Each row comes from the steps of one path. Every step used is in the known rows, and no mark comes twice. Write the path behind each row, first mark first.
Known rows
vemal-lolol-zuzon-vazuzet-mava: [  7  -2  -1   2   6  -2  -5   5   6  -4 -10   8  -4   5   4   1  -7   5
  -8  21  -1   6  -2   6  -1   3   4  -3  -5   1   2   4   5  -7   3]
mupag-noka-vazuzet-sepov: [ -7   6  10  -3 -14   7  -1  -4  36  -2  -5   8  -6  -8 -17  -9   9 -47
 -17 -23   4   7   2  -1   7   0  -4   4 -14  -8 -12   0   2  14   0]
mava-vazuzet-sepov: [-11   1  16  -5 -10   5 -10  -7  32   4 -11   0   2  -8 -11  -6  18 -41
 -11 -10   3   5  -1   2   6   0   1   8 -16  -5  -8   2   1  18  -2]
lolol-zuzon-vazuzet: [ 10  -6  -2  -3  19  -5  -5   0  -8  -2  -7   9  -8   8  17   5  -8  18
 -19  21  -3   4 -20   6  -4   1   7  -8   0  -3   3  -5   4  -8  -1]
vemal-lolol-zuzon-vazuzet: [ 10  -9  -6 -13  30 -17  -5   2  -8   4  -5   8  -7  16  13   7  -7  25
 -12  30  -4   0 -26   3  -6   0   8 -11   1   1   5  -6   2 -13  -3]
vebo-vazuzet-zuzon-lolol: [ 11  -2  -2  -1   0   6   4   6   2  -7  -5  -4   2  13   4   0   9   0
   1 -24   2   3 -15   3   1  -4   0   7  -4   4  -1  -8  11  -2  -8]
vazuzet-zuzon: [  0   4  -4  10   2   5  -4  -1   5 -11   0  -5   2   0   3   0  20  -2
  13 -34   3   3   2  -3  -3  -2   1   4  -3   3  -3  -3   0   4   2]
sepov-mupag: [ -3   3  -5  -3  -3  10   4  -2   7   2  -6   3  10  -6 -10   1   5   2
  14  -5   2   3  11  -4   8   4   3   3   4  -6   2   6  -1   2   3]
zuzon-lolol-vemal: [ 12  -8  -8 -10   5 -11   5   6 -19   7   2  -9   0  25  13   5 -12  20
 -16  22  -1  -5 -30   1  -3  -3   3   3   2   2   1  -7   8  -5 -13]
mava-vazuzet-noka: [ -5  -2  11  11 -12   7  -9  -1  29 -11 -13   8   3  -8   3  -9   4 -25
   0 -40   0   5  11   5   9  -2   0  -3   8 -24  -3  14   8   8   5]
vemal-lolol-zuzon-vazuzet-sepov-mupag: [ -2  -2  -6 -17  10  -2   0  -5  15  10 -13   5   4   5 -10   4   8   3
   2  16   3   6 -11  -5   7   5  10   2  -6  -4  -1   0   1   1  -1]
vemal-lolol: [  0  -5  -6 -16  16 -18   1   2  -1  10   3  -1   2  12  -8   4   1  10
  11  15   0  -6  -9  -5  -2  -1   2  -4   3   7   2  -1  -3  -9  -3]
vazuzet-sepov-mupag-mava: [ -9  12   5  -2 -28  19  -1  -8  22  -4  -1   3   6 -19 -14  -3   5 -21
   8  -8   5  11  19  -1  13   4  -1  14  -6  -7 -14   6  -4  16   6]
noka-vazuzet-mava: [  2  12   8  20 -19  13   0   7  28  -9  -6   7   0 -11 -10  -9   0 -32
 -14 -10   3   8  23   8   2   3  -5   5  -7   1  -2   7   6   2   6]
vazuzet-mava-mupag: [-20   6   8  23 -17  10   2  -1  19  -7  -5   2  -1 -12   0  -7   6 -21
   2  -2   3   5  27  14   3   2  -1   6 -18  -2   1  14   3  10  13]
sepov-mupag-noka: [ -8  -1  -2  -9 -10  16   4  -3  12  -7  -4   9   1 -13 -15  -3   1 -14
  20 -30  -1   3  14  -6  14   1  -1   1   6 -22  -6  10  -3  10   3]
mava-vazuzet-vebo-mupag-noka: [-15   0   8   4 -22  16   3  -5  28 -18 -13  12  -9 -19 -25 -12   7 -42
  11 -32   3   2  10   7  20   2  -5   8 -10 -19  -5  19  -2  15   7]
sepov-vazuzet: [  1   0   0 -11  -5   9   0  -4   9   4  -6   4  11  -7  -8  -3  -5  -7
  12  -4   1  -6   7  -3   6   1   3   8   9  -7  -2   6  -4   6   6]
lolol-zuzon: [  8   2  -7   3  24 -10   0   4 -12   3   5  -2   4  13   7   1 -13  14
 -14  10  -3   2 -23  -2  -4  -2   1  -4   5   1   3  -3   3  -8  -1]
noka-mupag-vebo-vazuzet-mava: [ -4   8   7   4 -37  21  -3   0  33 -15 -10   9  -4 -21 -25 -11   8 -35
   3 -23   5   8  27   6  17   6  -5  15  -9   1 -11  15   2  10   5]
vemal-lolol-zuzon-vazuzet-noka: [  8  -8  -6   0  14 -10  -4   1   7  -5 -10  12  -6  12  15   1 -10  14
  -6  -5  -2   4 -13   3   3   0   7 -12  12 -17   2   5  10 -10   3]
noka-mupag-vebo-vazuzet: [ -4   4   4 -11 -25  12  -2  -5  26 -10  -5  11  -7 -17 -23  -7  11 -25
   0 -26   3   2   9   2  18   4  -4  12  -5   0 -11   8  -3   7  -1]
vebo-vazuzet: [  5   0   3 -12 -11   7  -2  -2  11  -3  -9   4   2  -4 -18  -3   1 -19
   7 -11   2   0  -2   2  10   0  -2   6  -1  -3  -5   6   0   1  -2]
lolol-zuzon-vazuzet-sepov-mupag: [ -2   0  -3  -9   2   7   0  -6  16   5 -14   5   4  -2  -5   3   8  -2
  -4   9   3   9  -7  -2   8   6   9   4  -8  -7  -2   1   2   6   1]
sepov-mupag-noka-vazuzet-vebo: [ -5   2   5   5 -15  22   4  -2  33 -13 -15  14  -3 -19 -24 -11   7 -40
  -4 -31   6   8  12   1  12   6  -5   6  -3 -11   0  13   0   8   2]
noka-vazuzet-vebo-mupag-mava: [ -6  16   7  19 -33  17   5  -4  28 -18  -2  10  -7 -22 -21 -11   1 -34
  -3  -9   7   8  18  13  14   6  -7  16 -13  -1  -8  14  -2   9  12]
vazuzet-sepov-mupag: [ -8   4  -2  -7 -10  10   3  -7  21   6  -9   0   9  -6 -17  -1  14 -14
   9  -4   5   6   7  -6  11   5   4   9  -6  -6  -4   4   0  11   1]
mava-mupag: [-19   2   5  14  -4   0   2  -4   9  -1   0   1  -2  -5   6  -3   8  -9
   0  -1   1   0  12  10   0   1   1   1 -14  -2   3   7   0   7   8]
mupag-vebo-vazuzet-zuzon-lolol: [  6  -3  -1  -8  -7  10   4   5   2 -11  -3  -2   0   4   0  -1  13  -1
   0 -28   3   4 -10   3   5  -2  -1  10  -3   7  -5  -7   8   2 -10]
mava-mupag-vebo-vazuzet-zuzon: [-11   4   3   1 -18  15  -4  -6  20 -19  -5   2  -1 -16 -14  -5  29 -24
  18 -49   7   4  12   4  11   1  -1  14 -10   4 -11   8  -4  13   3]
vemal-lolol-zuzon: [  8  -2 -12 -10  36 -25   0   6 -13  11   8  -2   5  23   0   4 -12  22
  -5  22  -3  -3 -30  -6  -5  -3   3  -7   8   7   4  -3   0 -15  -4]

Which path is each row?
[-15   3   8   7 -23  11  -5  -5  36 -16  -3  14  -9 -20  -4 -11  16 -26
  -8 -45   1   7  21   3  15   4  -2   6   1 -12  -9  10   1  13   4] | mava-vazuzet-noka-mupag-vebo
[  7  -2  -3   5   8   1   6   8  -6  -6   1  -6   0  15  16   2   8  12
  -4 -17   0   3 -14   2  -6  -4   1   3  -3   6   3 -12  11  -3  -7] | vazuzet-zuzon-lolol
[ -6  15   6  15 -23  11  -3  -3  22 -11   8   8  -8 -14   1  -7   0 -16
  -6 -17  -1   6  20   4   4   1  -6   9  -5  -4 -11   2  -2   8   8] | noka-mupag-mava
[-12   6  18  14 -24  22  -8  -6  39 -15 -14   9  -4 -25 -13 -14  13 -45
  -8 -24   4   9  16   9  10   4  -6  12  -9  -7  -4  13  -2  15   4] | noka-mupag-mava-vazuzet-vebo
[ 12  -6 -10  -3   6  -8   2   5 -15  -1   3 -12   2  25  15   5   1  19
  -8  -1   1  -3 -28   0  -5  -4   4   6  -1   4  -1  -9   8  -1 -12] | vazuzet-zuzon-lolol-vemal
[-10  12  10  18 -19  15  -8  -4  28 -22  -3   1   1 -18  -6  -7  26 -31
  14 -47   4   7  16   8   7  -2  -2  13 -11  -4 -11   7  -3  16  10] | vebo-mupag-mava-vazuzet-zuzon
[-18   2  11 -14 -28  10  -2 -11  32  -1 -10   3  -3 -16 -26  -7  20 -41
  -2 -12   8   6   5   4  18   4   0  16 -20   1 -15   8  -2  20   0] | mava-mupag-vebo-vazuzet-sepov
[  0   3   6  10  -8  12   3   0  25  -8 -12   8  -4 -10 -15  -9   6 -32
 -16 -11   6   6   3   5   3   5  -4   5  -6   3   4   7   2   1   0] | noka-vazuzet-vebo
[ -9   7  12  19 -29  13  -6  -4  37 -19  -9  11   0 -17  -4 -12   2 -35
   5 -41   2   8  22  11  17   0  -3   5   3 -26 -10  20   6  13  13] | vebo-mupag-mava-vazuzet-noka
[ -8   6  20   3 -18  13 -13  -4  24  -9  -4   6   2 -22  -3  -7   5 -33
  -4 -18   0   6  15   8   7  -2  -4   7  -2 -10 -10   6  -3  15   4] | mupag-mava-vazuzet
[ -4  12   0  16 -10  11   2  -1  28 -22   0   7  -6  -8 -11  -8  20 -32
   7 -58   3   5  10   2   5  -2  -3   5 -10  -6  -8   4   1   8   8] | vebo-mupag-noka-vazuzet-zuzon
[ -1  -3  -7   3   5  -6   7  -3  11  -7 -14   9 -10   5 -15  -3   3  -1
   0  22   5   1 -16  10   9   7   4   5 -14   4   7  11   1  -7   7] | vemal-lolol-zuzon-vazuzet-vebo-mupag
[ -3  15   7  16 -35  17  -4  -5  37 -19   0  13  -7 -16  -6 -11  -2 -29
   1 -40   0   9  23   6  14   1  -6   9   0 -17 -15  12   4  10  11] | vebo-vazuzet-noka-mupag-mava
[-18   1   7   6 -15  10  -1  -3  12 -13  -3  11  -9 -20   2  -5   8  -8
 -12   3   3   9  17  14   8   6   2   7 -12   2  -5  10  -1  10   7] | lolol-zuzon-vazuzet-mava-mupag-vebo
[-22   7  11  11 -28  15   1  -2  27 -13   0  10  -6 -27 -10 -10  14 -30
 -10 -15   6   8  33  13  10   6  -4  10 -14   5  -7  12  -2  13   8] | noka-vazuzet-mava-mupag-vebo
[ -6   9  12  13 -14  16 -14  -4  24 -19  -2   0   3 -17   1  -6  24 -28
  10 -49   2   7  15   4   2  -3  -2  10  -5  -4 -12   3  -3  16   5] | mupag-mava-vazuzet-zuzon
[ 14  -2  -8   1   4  -7   3   7  -6  -2   2  -8   1  23  13   3   2   8
 -18  -5   2  -1 -26   2  -6  -4   2   5  -2   4  -1 -10   9  -2 -11] | noka-vazuzet-zuzon-lolol-vemal
[ -1  -2   3  -5 -27  12  -2  -4  25 -15 -11  11  -1 -13 -15  -8   2 -22
  10 -42   5   6  12   2  21   3  -2   5  11 -18 -10  16   5   6   3] | mupag-vebo-vazuzet-noka
[-15  11  20   5 -25  12 -12  -9  46  -4  -6   5  -3 -17 -10 -11  18 -51
 -14 -20   2   9  11   4   9   0  -3  13 -19  -7 -16   3   0  23   3] | noka-mupag-mava-vazuzet-sepov
[-13   7  10  11 -10   9   2  -1  29  -9   0  14  -8 -13  -6 -10   3 -39
 -13 -32   0   4  16   8   4  -1  -5  -2  -9 -13  -4   7   1   9   6] | mava-mupag-noka-vazuzet
[ -7   3  -2   7 -19  13  10  -6  21  -8 -15   6   2 -11 -27 -10   5 -22
  15  -1   8  -3   7   7  17   7   1  17  -9  -3   2  18  -3   7  12] | sepov-vazuzet-vebo-mupag
[  4  -1   1   1 -19   9  -2  -2  23 -11 -14   8   2  -4 -11  -7  -4 -21
  11 -38   3   4   6   2  16   0  -1   1  10 -21  -6  15   8   2   4] | vebo-vazuzet-noka
[-16  10  18   2 -28  11  -7  -9  40  -4  -8   3  -1 -17 -18 -10  16 -50
  -6 -11   5   8   8   8  14   1  -2  15 -21  -6 -16   7  -1  23   6] | vebo-mupag-mava-vazuzet-sepov
[ -6   8   1  -2 -11  12   4  -4  33   4 -10   5   8  -9 -20  -4  14 -28
  -4 -11   6   9  10  -3   9   6   3   8  -9  -5  -5   4   1   9   2] | noka-vazuzet-sepov-mupag
[ -1   0  -4  11  -3   4   7  -4  11 -12 -16   9 -11  -2 -11  -5   2  -4
  -6  14   5   3 -11  12  10   7   3   6 -16   1   6  11   2  -3   8] | lolol-zuzon-vazuzet-vebo-mupag
[ -6  14   3  12 -29  10   4  -4  13 -13   6   5  -5 -15 -10  -5  -2 -14
   7  -1   3   4  16  10  12   2  -5  13  -9  -2 -11   9  -4   8  12] | vebo-mupag-mava
[-13   0   3  13   4  -3  -2   1  13  -3  -8   8  -5   0   8  -2   2  -4
  -5  19   0   4  10  15  -1   2   4  -2 -16   0   5  10   4   1  11] | vemal-lolol-zuzon-vazuzet-mava-mupag
[  5 -11  -3  -7  16  -2  -2  -1   3  -3 -16   8  -8   4  -2   0   0   4
 -11  21   2   4 -21   4   0   5   5  -3  -3   3   8   3   1  -8  -2] | vemal-lolol-zuzon-vazuzet-vebo
[  7   1   2  11  -2   7  -5   4   7  -9 -11   8  -5  -2   7  -1  -6   0
 -14  15  -1   9   2   9   0   3   3  -1  -6  -2   1   4   7  -2   5] | lolol-zuzon-vazuzet-mava
[ -1   8   2  12  -5  11  -2   0  24 -19   0   6  -4  -8  -5  -6  19 -30
   2 -60   2   6   9  -1   1  -3  -4   2  -5  -7  -8  -1   1   8   3] | mupag-noka-vazuzet-zuzon
[-13   2  10  12 -15  17   4  -3  33 -14 -12  13  -9 -19 -17 -14   7 -46
 -11 -28   5   7  12   9   8   4  -6   4 -11  -9   1  13   1  10   5] | mava-mupag-noka-vazuzet-vebo
[ -4   7  -2  17 -13   9   0  -4  36  -9  -7  12   0  -4   1 -11   1 -18
   2 -41  -1   1  18  -2  10   2   1   4   7 -21  -3  11   7   5  12] | sepov-vazuzet-noka-mupag
[-23   0   6   0 -16   6   2  -6   9  -8   4   6  -6 -20  -3  -4  14 -10
  -2  -8   4   3  18   8   9   4  -1   7  -9   4  -5   7  -6  13   4] | mava-mupag-vebo
[ 10  -6  -8 -15  -8  -1   2   2  -8  -6   0  -8   1  14   2   3   5   8
  -5  -9   4  -1 -25   1   5  -2   2  12   0   5  -8  -5   5   3 -14] | mupag-vebo-vazuzet-zuzon-lolol-vemal
[ -7   4  15  14 -24  14 -10  -3  33 -16  -8  10   2 -17   3 -11   0 -32
   2 -43   0   9  19   7  12  -2  -3   1  10 -26 -10  15   6  13   9] | mupag-mava-vazuzet-noka
